Each row was made from one small tree. The marks that hang from a mark follow it in brackets, in the order of their numbers. Every link used is in the known rows. Write each row's tree.
Known rows:
J_706(J_729(J_149(J_133(J_863(J_159)) J_635))): |  1.81 | -1.82 |  2.18 | -0.44 |  2.33 | -5.75 | -0.53 | -3.36 | -0.84 |  3.06 |  0.80 |  1.64 | -0.17 |  1.92 | -2.00 |  0.53 | -2.70 | -0.37 |
J_133(J_863): | -2.39 |  0.99 | -0.09 |  3.88 |  1.65 |  3.58 |  3.89 | -2.89 |  0.07 |  2.65 | -0.32 |  1.25 | -2.88 | -1.53 | -0.62 |  1.99 |  0.37 |  0.79 |
J_149(J_133(J_735 J_863(J_159)) J_635 J_729(J_706)): |  3.13 | -1.25 |  1.94 | -0.81 | -1.47 | -2.05 | -0.24 | -5.86 | -3.30 |  1.33 |  1.79 | -0.28 |  0.52 |  1.69 |  1.31 | -4.65 | -0.47 |  0.46 |
J_635(J_149): | -2.17 |  1.60 | -3.07 |  0.50 |  0.59 |  0.20 |  0.82 | -3.88 |  2.85 |  1.63 |  1.33 |  0.96 | -0.65 | -1.49 | -0.60 |  1.51 |  1.78 |  0.95 |
J_706(J_729(J_149(J_133 J_635))): |  0.75 | -1.12 |  1.44 | -0.99 |  3.41 | -4.48 | -1.72 | -3.39 |  2.48 |  1.95 |  1.59 |  2.32 |  0.88 |  3.54 | -1.67 |  0.48 | -2.79 | -0.95 |
J_729(J_149(J_133(J_735 J_863(J_159)))): | -2.04 |  0.55 |  3.78 |  0.90 |  1.93 | -1.19 |  1.64 |  0.27 | -4.27 |  2.09 | -0.36 |  0.55 | -2.23 |  0.54 | -1.36 | -2.04 |  1.25 |  0.37 |
J_706(J_729): | -0.23 | -0.93 | -1.11 |  1.35 |  2.56 |  0.51 | -1.23 | -2.86 |  5.02 |  1.57 |  2.35 |  2.39 | -0.07 |  0.53 | -2.50 |  1.76 | -2.49 | -0.54 |
J_735(J_133(J_149(J_635 J_729) J_863(J_159))): | -2.35 | -2.16 | -0.33 |  3.76 | -0.33 |  4.49 |  4.40 | -3.10 | -1.34 | -0.10 |  2.76 | -1.16 | -2.51 | -4.24 |  1.48 |  0.38 |  0.05 | -1.43 |
J_729(J_149(J_133(J_735 J_863(J_159)) J_635) J_706): |  0.41 |  0.33 |  2.67 |  0.63 |  0.60 | -3.90 |  0.37 | -5.69 | -5.20 |  2.26 |  1.29 |  1.20 | -0.72 |  5.11 |  0.74 | -2.87 |  0.68 |  0.58 |
J_706(J_729(J_149(J_133(J_735 J_863(J_159)) J_635))): |  1.42 | -1.15 |  3.27 | -1.19 |  2.51 | -4.93 | -0.39 | -2.87 | -1.14 |  1.70 |  0.77 |  1.89 |  0.22 |  2.87 | -1.25 | -0.69 | -2.41 |  0.02 |
J_149(J_133(J_735 J_863) J_635 J_729(J_706)): |  2.31 | -0.04 |  2.23 | -0.74 |  0.00 | -0.49 | -0.79 | -6.29 | -0.99 |  0.70 |  1.48 |  1.20 |  1.34 |  3.20 |  2.33 | -4.06 | -0.22 |  0.02 |
J_133(J_863(J_159)): | -1.46 | -0.52 | -0.38 |  3.61 | -0.06 |  1.57 |  4.38 | -2.32 | -2.87 |  3.56 |  0.01 | -0.61 | -3.74 | -3.17 | -1.99 |  1.26 |  0.15 |  1.41 |
J_159(J_863): | -2.60 | -0.75 | -4.10 |  2.84 |  1.27 |  0.92 |  1.87 | -2.06 |  2.08 |  1.38 |  3.67 | -3.32 | -3.25 | -1.33 | -3.73 |  0.14 | -0.31 |  2.06 |
J_863(J_159): | -1.68 | -1.67 | -2.49 |  2.23 | -0.46 |  1.11 |  2.94 | -1.47 | -0.63 |  2.97 |  2.02 | -1.93 | -3.00 | -2.80 | -3.23 | -0.29 | -0.46 |  1.29 |
J_133(J_149(J_635 J_729(J_706)) J_735): | -0.48 | -0.39 | -1.44 |  3.69 | -0.45 |  5.16 |  1.97 | -3.67 |  5.28 | -2.02 |  4.54 |  0.02 | -1.09 |  2.75 |  3.68 | -3.51 | -1.67 | -0.75 |
J_149(J_635): | -1.62 | -0.22 | -2.70 |  0.45 |  1.77 |  1.42 |  4.19 | -5.45 |  3.28 |  1.46 |  1.44 | -0.49 | -0.89 |  2.15 |  0.29 |  0.17 | -1.71 |  1.50 |
J_735(J_133(J_149)): | -6.30 |  0.65 | -1.06 |  3.85 |  1.77 |  7.48 |  1.83 | -0.90 |  1.68 | -1.01 |  3.59 | -0.04 | -1.19 | -2.52 |  0.21 |  1.05 |  1.13 | -2.48 |
J_735(J_133(J_149(J_729) J_863(J_159))): | -3.15 | -1.85 |  0.08 |  5.14 | -0.38 |  5.91 |  3.14 | -1.00 | -1.58 |  0.17 |  2.82 | -0.79 | -3.08 | -5.97 |  0.31 |  0.75 |  0.98 | -1.96 |
J_729(J_149(J_133(J_863))): | -2.35 |  0.83 |  2.75 |  2.08 |  2.79 | -1.02 |  1.05 | -0.71 | -2.34 |  3.15 | -0.45 |  1.36 | -2.12 |  0.50 | -1.53 |  0.04 |  0.94 | -0.53 |

Write each row's tree:
| -3.96 | -0.62 |  0.34 |  5.31 |  0.98 |  7.40 |  2.58 | -1.44 |  0.68 | -0.78 |  2.66 |  0.79 | -2.27 | -4.64 |  1.45 |  1.32 |  1.26 | -2.53 | -> J_735(J_133(J_149(J_729) J_863))
|  0.10 |  1.74 |  1.24 | -1.25 | -0.11 | -0.63 | -1.48 | -2.52 |  0.10 |  0.67 |  0.30 |  1.56 |  0.47 | -2.28 |  0.64 | -1.71 |  2.53 |  0.19 | -> J_635(J_149(J_133(J_735 J_863) J_729))
| -2.61 |  1.57 |  3.97 |  1.13 |  2.96 |  0.13 |  1.16 | -0.09 | -2.53 |  1.43 | -0.40 |  1.67 | -1.60 |  1.50 | -0.50 | -1.49 |  1.34 | -0.07 | -> J_729(J_149(J_133(J_735 J_863)))
|  2.38 | -2.72 | -3.39 |  2.27 | -0.56 |  0.39 |  1.34 | -7.97 |  4.73 |  1.30 |  3.53 |  0.54 | -0.81 |  1.97 |  1.55 | -1.50 | -1.55 |  0.71 | -> J_149(J_635 J_729(J_706))
| -0.08 | -0.75 |  1.86 |  0.23 |  3.28 | -3.13 | -3.05 | -1.26 |  2.23 |  2.19 |  1.75 |  2.72 |  0.35 |  1.79 | -2.87 |  0.77 | -1.90 | -1.43 | -> J_706(J_729(J_149(J_133)))
|  0.15 |  0.27 |  0.51 |  4.99 | -0.44 |  5.21 |  3.64 | -4.42 |  2.13 | -1.18 |  2.41 |  0.91 | -2.11 |  1.78 |  4.60 | -2.06 | -1.01 | -0.57 | -> J_133(J_149(J_635 J_729(J_706)) J_735 J_863)
|  1.68 |  0.78 |  0.66 | -0.64 | -2.04 | -2.55 | -2.81 | -4.23 | -2.38 |  1.47 |  1.57 |  1.14 |  0.36 | -1.71 |  0.26 | -2.39 |  2.74 |  0.16 | -> J_635(J_149(J_133(J_735 J_863(J_159)) J_729(J_706)))
|  0.46 | -0.15 |  1.24 |  0.34 | -0.10 |  1.54 | -4.10 | -2.31 |  1.05 |  0.15 |  3.28 |  1.23 |  1.08 |  1.29 | -0.17 | -4.53 |  0.67 | -1.05 | -> J_149(J_133(J_735) J_729(J_706))
|  2.13 | -1.78 |  0.89 |  2.22 | -1.87 | -1.40 | -2.49 | -3.29 | -3.32 |  3.76 |  1.92 |  0.02 | -0.93 | -2.16 | -1.67 | -2.17 |  0.49 | -1.09 | -> J_149(J_133(J_863(J_159)) J_729(J_706))
| -1.80 |  2.68 |  2.81 | -2.40 |  2.45 |  0.60 |  2.06 | -3.81 | -2.52 |  0.93 | -0.55 |  0.24 |  1.05 |  3.20 |  1.22 | -2.46 | -0.38 |  0.81 | -> J_149(J_133(J_735 J_863) J_635)
|  2.01 | -1.37 |  2.39 | -1.94 | -0.26 | -1.14 |  1.73 | -3.33 | -2.52 |  0.98 |  0.43 | -1.18 | -0.26 | -0.34 |  0.89 | -4.34 | -1.08 |  0.93 | -> J_149(J_133(J_735 J_863(J_159)) J_635 J_729)
| -2.28 |  3.86 |  1.35 | -1.88 |  1.01 | -0.42 | -0.95 | -2.54 | -1.69 |  1.13 | -0.35 |  1.60 |  0.93 | -0.68 |  0.03 | -0.58 |  2.88 |  0.47 | -> J_635(J_149(J_133(J_735 J_863)))
| -0.30 |  1.37 |  2.95 |  0.97 |  1.53 | -2.52 |  0.05 | -5.95 | -3.38 |  1.72 |  1.02 |  2.37 |  0.04 |  6.29 |  1.61 | -2.36 |  1.02 |  0.27 | -> J_729(J_149(J_133(J_735 J_863) J_635) J_706)
|  1.50 | -0.95 |  1.07 | -0.67 |  0.73 | -1.02 |  1.25 | -4.53 |  0.03 |  2.33 |  0.19 | -0.19 |  0.18 | -0.28 |  0.67 | -1.87 | -1.18 | -0.18 | -> J_149(J_133(J_863) J_635 J_729)
| -3.12 |  3.16 |  3.46 | -0.29 |  2.21 |  2.78 | -0.03 | -0.48 | -2.78 |  1.14 | -0.44 |  0.93 |  0.17 |  0.43 | -0.83 | -1.90 |  1.12 | -0.17 | -> J_149(J_133(J_735 J_863))
| -1.87 |  0.57 |  1.44 |  2.40 |  0.37 |  3.36 |  4.66 | -1.39 | -2.98 |  0.89 | -0.13 |  0.18 | -3.12 | -1.60 | -0.66 | -1.26 |  0.70 |  2.19 | -> J_133(J_735 J_863(J_159))
| -2.36 | -0.85 | -0.44 |  4.69 |  0.31 |  5.45 |  2.60 | -5.15 |  0.40 | -0.62 |  3.33 |  1.02 | -1.29 | -1.63 |  2.81 |  0.81 |  0.67 | -2.18 | -> J_735(J_133(J_149(J_635 J_729(J_706)) J_863))
|  0.97 |  0.59 | -1.67 | -0.43 | -1.15 | -2.31 | -4.30 | -4.54 |  1.47 |  2.10 |  2.68 |  1.34 |  1.32 | -1.02 | -0.43 | -1.29 |  2.16 | -0.94 | -> J_635(J_149(J_133 J_729(J_706)))
|  0.82 |  0.70 |  0.98 | -1.43 | -1.06 | -1.81 | -1.13 | -2.16 | -1.75 |  1.20 |  0.48 |  0.53 | -0.18 | -3.40 | -0.11 | -2.18 |  2.19 |  0.58 | -> J_635(J_149(J_133(J_735 J_863(J_159)) J_729))
| -0.02 |  0.49 | -1.29 | -1.27 | -0.32 | -1.67 | -2.72 | -2.66 |  2.24 |  1.81 |  1.62 |  0.61 |  0.73 | -2.79 | -0.85 | -0.78 |  1.67 | -0.59 | -> J_635(J_149(J_133 J_729))
